What can hang from each mark
guveb: betuv lapaguk
lerip: betuv
beror: moge
veref: betuv
moge: beror lapaguk
betuv: guveb lerip veref
lapaguk: datib guveb moge suvomod
datib: lapaguk lopi
sifo: lopi timeb

Each row was made from one small tree. Brackets hold a mark, then the marks that hang from it, in alphabetical order. Every link used is in the known rows. Write each row's tree.
Known rows
{beror {moge {lapaguk suvomod}}}: [  2   3   3   1  13  -5 -10   7   2  14  14  -1   7   5 -13  -4   0   3
   5  20  14 -24   1  -5  10 -19   5 -29 -12  22 -12  14  -4   5  11   1
   5  -8 -17  11  -4  -4  -5   7 -19 -10   8   6  11   4   0  -8  -9  -5
  -2  -2   2   1]
{veref {betuv {guveb lapaguk} lerip}}: [  6  -8   3  -6   2   7  17  -1   3  -7 -15   0 -12  -5  -8  10  -6 -18
   5  11   5   7   0   1 -17   7   7  -9  -3   3   9   2   3 -28 -32   1
   6  -7  -8  -1   9   6  10  15   6  12 -11  15  -9  -6  15  15   2   6
  12  -6  11 -22]
{sifo timeb}: [ -4  12   0   9  18   0 -19   7  -5   3  -2  -2  -4  -7   0 -16   2  -3
 -11   1  -9  -5  12  -7   4 -13  -3 -17  -2  -4   4  -1   6 -12  10 -20
   0  18   1  -5  -9  -2  -3 -12   3  -5  -6  -3 -10  -6   0 -18  10   8
  -7  -1 -12  13]
{guveb betuv {lapaguk suvomod}}: [ 15  -2  -2   6  -2  -9 -21   1   6   2   5  -3  -6  -5 -14  -8   0  -5
   3   4  -4   5  -1 -12  -3  -9  -5   7   7 -13   0  -4   4  12   8  11
  -4   3  -4   0  -1   0   6  -9  12 -13  15 -16   4  -3  -1   8   1  13
  -1   2  -4 -12]
{beror {moge lapaguk}}: [ -5   5   3  -2  11  -1  -6   8   0   7   8 -14   4  -2  -3  -8  -2   9
  -4  12   8 -22   0  -1  -3  -6   5 -32  -8  15 -11  13   0 -10  11 -11
  13  -1 -18   9   0  -8 -11   6 -24 -13   2  13  11   7  12 -12 -11   8
  -1 -10   2   0]
{veref {betuv {guveb lapaguk}}}: [  2   5  -2  -4  -3  16   0   6   5  -5 -12  -7  -9 -17   1   1  -8 -15
   1   3   2   2   0  -3 -17   2   6 -12  10  -4   5   0   9 -19 -21  -3
   8  -7 -18  -3  -1   2   5  12   3  -1  -5  13   3 -10  14   7  -7   6
  10  -3   8 -11]
{lerip {betuv {guveb lapaguk} veref}}: [ 12   7  -6 -11   1  -6  -8  11  -2  -6 -12  -5   0   0  -6  15  -3 -11
 -13 -11   6  12   3  -5 -13   1   2   3   3   8  19  -3  10 -20  -2  -9
  -3  -6  -1  -6   2   9 -11  22 -12  17 -19  16   7 -16  11  12   2  -4
  12  -5 -18  -9]
{veref betuv}: [ -6  12   2   5   1  10  -1   5  12  -9   6 -15  -8 -15  12  -7   0  -3
  -3   2 -14  -9  -2   1  -2  -9   3 -18   3 -11  -1   3   5  -7 -15  -6
   7   3 -13   9   4  -6   1  -9   9   2   2  -1   7  -7  -4   3   2  12
 -16 -12   8  -3]
{sifo lopi}: [ -9  14  -1   4   1  -2 -13  -5   2 -15   9  -5   8 -17  11 -11  -5  -1
  -1  -1  -5  -2   0 -10   4  -3  -6  -6   3  -2  -3  -8   1  -3   7 -11
   2  10   2  13   5  -3   2  -3  -8  -2  -2   3   1  -8  -8   7  15   8
 -23  -6   3   4]
{betuv guveb lerip veref}: [  0 -11   6  -7  14  -1  11   7  -3 -13  -8   6   5   4   0  19   2 -10
 -12  -8   8 -10   3   3   7  -5   5  -4  -8  21  16   6   1 -19  -8 -16
  -4 -11   4  -6   9  11  -3  13 -10  30 -25   8  -2  -7  -4   8  25 -14
  -9   1 -13 -12]
{lapaguk datib {guveb {betuv lerip}} suvomod}: [  9 -10  12   9  -4 -17  13 -21   5   0   8  12  -5  19   2  10  18   8
   7 -10 -10   4  16   5  16  -4   4  25 -11 -10  13 -13  -1  -1  -8  15
  -6  14  27 -12   0   4   5 -19  15  13   5 -18 -11   6 -18  11   9 -14
  -2  14   7  -5]
{beror moge}: [ -8   5   3   3  12  -6 -18   0  -3   7  -6 -22  -2  -4  -3  -7  -1   2
  -9   3   0  -8   1  -2  10  -6  -2 -23  -7   1  -4  15   2  -8   8  -8
   3   1 -10   3  -3  -4   0   2 -14  -6   3   4   7   3   4  -6  -3  10
  -8   3   5   3]
{datib lopi}: [-14   5   4   9   1  -1 -17  -2  -9  -6  11  -8   9 -17   2 -13 -11   5
 -11   7  -7  -8   3   0  15   6   0  -2   2  -2   2  -2   0 -15  13 -16
   5   5   4  11   7  -1  -3 -11 -10  -4 -16  -9   7   2  -6   0   8  11
 -15  -3   0  13]
{beror {moge {lapaguk {guveb betuv} suvomod}}}: [ 13  -2  15   6   1 -20  -4   0   8  15  12  -2  -6  18 -10  -3  14  15
  11   4  15 -24  12   0  12 -18   2 -13  -9  15 -15   3   3 -10  10  13
   3  12  -1  -2  -4 -10 -14 -12  -8 -14  11  -1   5  20  -4  -1  -1  -4
   3  10   5  -1]
{guveb betuv}: [  4   0  -4   9  -4  -8 -18   4   4 -10   9 -16  -8  -6  10  -9  -3  10
  -7  -9 -11  -5   1   0  -2  -8  -3  -6   8 -17   0  -6  10  -8   8  -5
   7  16   1  -5   4  -3  -7 -17   1 -10  -1 -11   9   1  -6   4  11  17
 -18  -2   0 -11]
{datib {lapaguk guveb}}: [ -8  21   6   6   3  16  -5  -3  -5   1  -4  -7   5  10  -2 -14  -4   5
  -1 -13 -14  -8  11  -1   1  15  -1  -7   5   2  -3  13   4  -7  18  -4
  -2  10   3  -6 -10   2 -10 -23   3  -7   7  -5 -13  -7   1 -11   6  -3
  -9   8   1  18]
{guveb {betuv veref}}: [  8  -6   0  -1   0  -4 -11  12   8 -11   8 -11   1  -8  10   2   6   2
 -13 -20 -13 -11  -2  -2   1  -9  -7   2   2  -9   6   0   5   0  12 -10
   0   3   4  -3  12  -8  -7 -12   1  10  -2  -3  12   1  -3   1  19   3
 -19  -2 -22  -8]
{lapaguk suvomod}: [ -3  11  -1   9  10  -1 -17   4   3   1  11   3   8  -3  -8  -5  -4  -3
   0   9  -7 -13   2  -6  15 -15   1  -7  -3   5   5   4   3  13   4  -4
  -6  -1  -7   6 -11   5   0 -10   3  -1   4 -18   6  -6 -17   3   6  -1
 -18   5   2   5]
{guveb betuv {lapaguk datib moge suvomod}}: [ 15  -9 -16   1 -15  -5 -18   2   4   4   5   5  -6  -4  -1  -3   0  -5
   5  -6  -5  25 -18  -7  -9   1  -2  25  10 -33   2 -11  -3  41   0  26
  -1   0   2  -2   3   5  18   3  12 -13  16 -16   9  -3  -3   3 -15  -2
  17  -4   9  -2]
{datib {lapaguk guveb moge suvomod} lopi}: [ -1  11  -6  12 -12   7 -10  -1 -10  11   1   9  12   5 -14 -15  -9  -5
   6   0  -3   2  -5  -3  23  21   0  12   0   8 -13  16 -14  20  24  18
  -7  10   7   6  -1  13   5 -22   3 -11  -5 -16  -8   4 -15  -3  10  -9
   2  11  11  37]
{lapaguk datib guveb moge}: [ -9  16  -1   3  -9   8  -4  -5   0  -1  -2   0   0   7  15  -7  -3   9
  -1 -14 -11  12  -4   8   2   6   8  13   3 -18  -1  -8   2  16  -6   2
  -4   4   8  -3 -11   4   0  -5   5  -1   1  -9   2   0 -12  -3 -11 -10
   5   0  13  21]
{guveb {betuv lerip} {lapaguk datib suvomod}}: [ 16 -22   1  -2  -2 -10   3 -10   4   0   5   7  -4   7 -12   5  10  -5
   4   1  -7  16   1  -6  -2   1  -1  23  -7 -19  14 -13  -8  13  -4  15
  -2  -3  14  -2   8   6  16   2  14   3  16  -9  -8   1   2   7  -3  -1
   9  -1   0 -19]
{moge beror {lapaguk {guveb {betuv lerip}}}}: [ -6  -6   6  -2   0 -11  37 -13   2   1   6   3 -11  15   7   9   3  21
  15   9  13 -11  10  14 -10  -1  -2  -6  -3  19 -17  -6   4 -26  -5  -3
   4  13   7  -6  -4 -16 -16 -12   3   0   1   8  -9  15   2  -4   6  10
 -10  -1  -2 -17]
{moge beror}: [-21  13  -7   0   9   5   2  -6  -2  -3  -2  -6   0 -10  14   0  -6   7
  -1   8  -3  -2   0   5   2  -7  -9 -18   7   4  -8   9   3   3   0 -15
  -3  -5 -12  -2 -16 -10  -7   5   0  -4   5   1   0  -6  -1 -12  -5  14
 -25   1  -3  -4]
{datib {lapaguk guveb {moge beror}} lopi}: [-23  14 -11   1 -16  13  12  -9 -11  10 -10  -1   7  -3   8  -7 -12   2
   1  -1   0  11  -7   7   8  27  -9   3   9   9 -22  20  -9   8  20   9
  -2   6   1   0  -9   2   1  -8   1 -11  -3   3 -15   4   0 -17   2   4
  -5   7   7  30]
{veref {betuv {guveb {lapaguk suvomod}} lerip}}: [ 10 -11   3  -1   4   3  17  -3   7   2  -8  12  -7  -1 -20  14   0 -25
  16  20  10   3   0  -6  -4  -5   5  -4 -11  11  12   5  -3 -12 -32  12
  -2  -8 -14   1   4  10  14  16  10  16  -4   5  -9  -6   2  16   4  -1
   9   3  14 -21]

Write each row's tree
[  5 -13   8 -13  12   6  12   5  -7  -5 -18   9   4   3 -11  16  -2 -18
  -9  -1  11   1   1  -5 -11   7   1   0  -6  15  15   1  -3 -17  -9 -12
  -8 -16  -3  -4   7   8   2  23  -5  24 -16  16  -7  -6  15  11  14  -6
   8   0 -18 -11]
{betuv {guveb lapaguk} lerip veref}
[ -3  13  15   2   7  -2  -1  -1  -2  13   2 -11   0  11  -5  -8   2  15
   4   6  11 -24  10   2   1  -6   7 -24  -7  18 -16   4   4 -23   8 -12
   3   5  -9   4  -8 -10 -19  -6 -18  -9   3  11   4  14   6  -9  -8   0
   5   5   3  15]
{beror {moge {lapaguk guveb}}}
[  5  -3   2 -12   3  14  -2  11   5  -6  -8  22  15  -4  -1  18  10 -14
 -11 -12   2   5   4  -1   3  -4   0  13   3   5  22  -6  -6  16  -4  -6
  -7 -28   4  -2  -1   7   3  30  -2  14   3   8   0 -16   1  -1  -8 -35
  17   9 -17  -1]
{betuv {guveb {lapaguk datib suvomod}} veref}
[  6   9   2   8  -8   3  -9  -3  -1  -3  -2 -13  -3   9   4 -13  -3   8
  -3 -21 -16  -6  11  -2  -8  14  -5   1   7  -9  -4   6   8  -9  20   4
   3  22  11 -15   0  -1  -8 -32   7 -12   6  -7 -12   0   1  -4  11   1
  -8  12   0   3]
{datib {lapaguk {guveb betuv}}}
[  7  -8  17   3   1 -12  16  -8   6  -6  -2  -1  -5  16   3  10  10   4
  -2 -19  -4 -10  10   7   8   0  -2  14  -7   1   6  -5   1 -22  -2  -2
  -8  13  18  -9   8  -6  -6 -20  11  26  -7  -1  -3  11  -8  14  29  -1
 -14   5 -18  -3]
{lapaguk {guveb {betuv lerip veref}}}
[  9   0  -5   7 -15  -8  -8  -5   6   4   6   7  -7  10  10   0   8   9
   9 -18  -7  13  -2   5  10  -6   4  26   2 -24  -1 -10   3  27  -3  23
  -7   9  13  -7  -8   6   5 -17  13  -5   7 -24   2   6 -25   4  -3 -13
   6   9  14   9]
{lapaguk datib {guveb betuv} moge suvomod}
[  7   8   9  16  -3 -14 -12  -5   6   1   5  -1  -9   8  -3  -7   7  10
   7  -6  -4 -11  13   0  16 -15  -1   8   0  -2  -3  -5  11  -3   3   6
  -8  16   9  -8 -11  -4  -6 -31  13  -5   4 -22   2   6 -20   9  14   1
 -15  14   2   4]
{lapaguk {guveb betuv} suvomod}
[  1   3   4  -9   6  12 -10  16  -4  -8 -18   3   8  -7  -4   7  -6 -14
 -11  -7   6  -1   1  -5 -10   3  -1  -1   4   7  10  -1   4  -6   0 -17
  -6 -18  -6  -7  -1   2  -4  18  -6  10 -11  15   5 -13  14   2   6  -7
   7   3 -21  -2]
{betuv {guveb lapaguk} veref}
[-19   1  -3  -4   1   5  19  -1  -1   1  23  19  21 -10  10   5   9  12
   2  20   6 -12   4  10  16  -5  -2  -1   1  22  -2  -7 -17  12  12  -9
   7 -11   9  18   2 -10  -6  15  -9  -8   8   3   2   5  -7 -19 -19 -14
  -6  -3  -4   8]
{moge beror {lapaguk {datib lopi} suvomod}}
[ 10 -22   6 -12   0   1  13  -1   7  -9  -1   1   0   2   4  12  14  -5
 -10 -18 -13  16  -2   1 -11  10  -5  24  -4 -20  20 -14  -9   1   1   1
   1  -6  15  -3  21  -3  12   9   7  19   8   7  -4   0  16   2   2  -2
  10  -9 -23 -14]
{guveb {betuv lerip veref} {lapaguk datib}}
[ 22 -20 -12   3  -6 -18  -3  -3  -1   8  -1   5 -13   4 -23   1  -5 -12
  12  10  10  18 -16  -9  -7   3  -1  18  -5 -13  -5   1  -3  25  -6  30
  -7   2  -4   2   5  10  21  -1  15  -1   1 -17   5   2  -2  16   8  15
   9  -6   9 -11]
{guveb {betuv lerip} {lapaguk moge suvomod}}
[  7 -13  -9  -4 -10   5  16   2   0  -1 -19   1 -15  -6  -6   8 -13 -23
  13  12  13  19 -20   0 -21  10   7  -2   0  -4   2   7   1  -5 -34  16
   5 -10 -18  -1   8  13  20  19   5  11 -17  11  -1  -6  11  15   1   8
  19 -12  22 -12]
{veref {betuv {guveb {lapaguk moge}} lerip}}
[-17   7  -9  -6   7  11  17   2   6   4  17  20  15  -1  11   7   9  11
   7  16   3 -11   4   8   2 -16  -2 -12   3  17  -5  -1  -8  24   1  -7
   4 -14  -2   7  -9 -10  -8  16  -3  -7  19   4   3  -5  -3 -19 -24 -19
  -9  -5  -2  -4]
{moge beror {lapaguk datib suvomod}}
[-10   2   2   7  -2   0  -8  -2  -1  -2  19  10  17 -11   2  -5   7   2
  -8   6 -13  -1   4   3  29  -1   2  15   0  -6  13  -9 -16  13  12  -6
   2  -3  15  13   8   2   4  -3  -4  -1  -1 -15   1   0 -18  -4  -4 -12
  -6   5   2  14]
{lapaguk {datib lopi} suvomod}
[ -2   9  13  -1   5  -1   5  -4   4  14   7   4   7  18  -1   1  16  13
   5   2   6 -15  14   5  18 -12   9  -8 -10  16  -2   0  -8   4   4   4
   1  -4   3   6 -10  -6  -9   5 -10  -6  17   6  -2  11  -6 -12 -23 -25
  14   9   8  14]
{beror {moge {lapaguk datib guveb suvomod}}}
[  5   1  -9 -12  -2  10 -10  19  -7  -1 -21   4   3  -9  -4   6 -11 -18
  -8 -10  13   9 -18  -7 -14   8   0   5   7   3   2   3   3  13  -6  -3
  -6 -21 -16  -3  -1  11   4  23  -7   5 -16   8   9 -10   8   3   3  -4
  17  -2 -12   5]
{betuv {guveb {lapaguk moge}} veref}
[-23  16   1  -7   2  15  26  -8   3  -1   5  11   7   6  24   5   8  26
   6   3   0 -10  14  16  -6  -2  -1  -6   6  11  -7 -11   2  -4  -3 -17
   3  -3   4  -1 -14 -15 -18   4  -3  -4  14  13  -6   3   3 -21 -23 -13
  -3   1   1   8]
{moge beror {lapaguk datib guveb}}
[-10  -7   4  -4  -3   0  -1   3  -3   5  17  -8  16  -8  10  -4   8  12
 -11   8   2 -13   3   7   8   3   6 -11  -7   4  -2  -3 -15 -10  19 -12
  20  -5   8  19  18  -7  -6  13 -29 -12  -3  15   8  18  10 -17 -22  -5
  10  -8   2   9]
{beror {moge {lapaguk {datib lopi}}}}
[-14   8 -19  -7  -3   7   2  -3  -7   7 -16  -4  -6 -13   1  -4 -17  -6
   7  13   9  22 -22  -1 -17   9 -10  -6  11  -7 -19   7   1  24  -8   4
  -4 -14 -23   2 -19  -3   5  15   4 -12  11   4   3  -8  13 -11 -19  21
   3  -8   5   7]
{guveb {lapaguk {moge beror}}}
[ -5  -4 -12   9 -10   0 -12   1  -6   0  16  11  16  -7   4  -5  -1  -1
  -4   2  -7  11 -15   3  24   3   4  21  -1 -11   4  -3 -13  33   9  10
  -2  -2   9  13   8  10  14   1  -2  -3  -4 -18   9  -1 -20  -2  -6 -10
   2  -1  13  23]
{lapaguk {datib lopi} moge suvomod}
[  2 -11   2  -5   8  -1   6  -2 -13  -3 -15   4  -3   3 -16   3 -13  -9
   2   9  10   7   4  -4 -11  10   2  -3  -4   6   8  -2   7 -22 -15  -7
  -2  -7  -3  -7  -1  13   6  15  -5   8 -15   6  -7  -5  15   9   5   6
   8   0   2 -14]
{betuv {guveb lapaguk} lerip}
[  7  -4   6   9  -1  -3   9 -14  -2   1  -4 -10  -8  20  -4  -3   0   7
   2 -15 -13  -2  12   1  -4  20  -1   4  -3  -1  -1   8   0 -17  11  11
   2  23  18 -12   7   5  -2 -29  11   0   2  -3 -21   6   2   4  20   2
  -4   7   1  -6]
{datib {lapaguk {guveb {betuv lerip}}}}
[ -8   6   3   2  -5  -3  18  -4   4   1   7  -3  -7   7  16   1   1  24
  12   0   6 -16   9   9 -13  -7  -5 -11   8  13 -20  -8  12 -19   3  -7
   4  14   1  -6 -13 -22 -24 -15   2 -13   7   5   1  12   2 -11  -1  12
 -13   5  -5  -7]
{moge beror {lapaguk {guveb betuv}}}
[ 19 -22  -4  -6  -4  -8   6   5   1  -1  -9  -3 -10   0  -9   5  -5 -15
  -4  -8   3  14 -22  -4 -15  11  -5  20  -3 -15  -2   0  -3  15  -4  14
  -7  -3  -2   3  16   4  13   4   8  13  -3   2   7   1  12  14  12  13
  10 -15 -14  -7]
{guveb {betuv lerip veref} {lapaguk moge}}
[  9  -8 -16  -2 -19   0 -14   2   0  -2  -1  -9  -9  -8   9  -9  -6   0
  -4 -15 -11  28 -19  -3 -23  12  -1  20  11 -42  -1 -13   3  28  -1  16
   6   1   4  -3   5   1  14   3   7 -17  10  -7   9  -3   8   0 -18   9
  18 -11   8  -2]
{guveb betuv {lapaguk datib moge}}
[ -8 -13 -16 -11   0  -2  21  -6 -14   4 -27   8  -8  -2  -6  16 -17 -14
   9  16  24  28 -17   4 -17  12  -4  -5   2   9  -7  11   2   3 -23   8
  -4 -15 -14  -8 -14  11  11  30  -1   4 -11  13 -12  -5  14   0  -5  10
  12  -1  12 -13]
{betuv {guveb {lapaguk {moge beror}}} lerip}
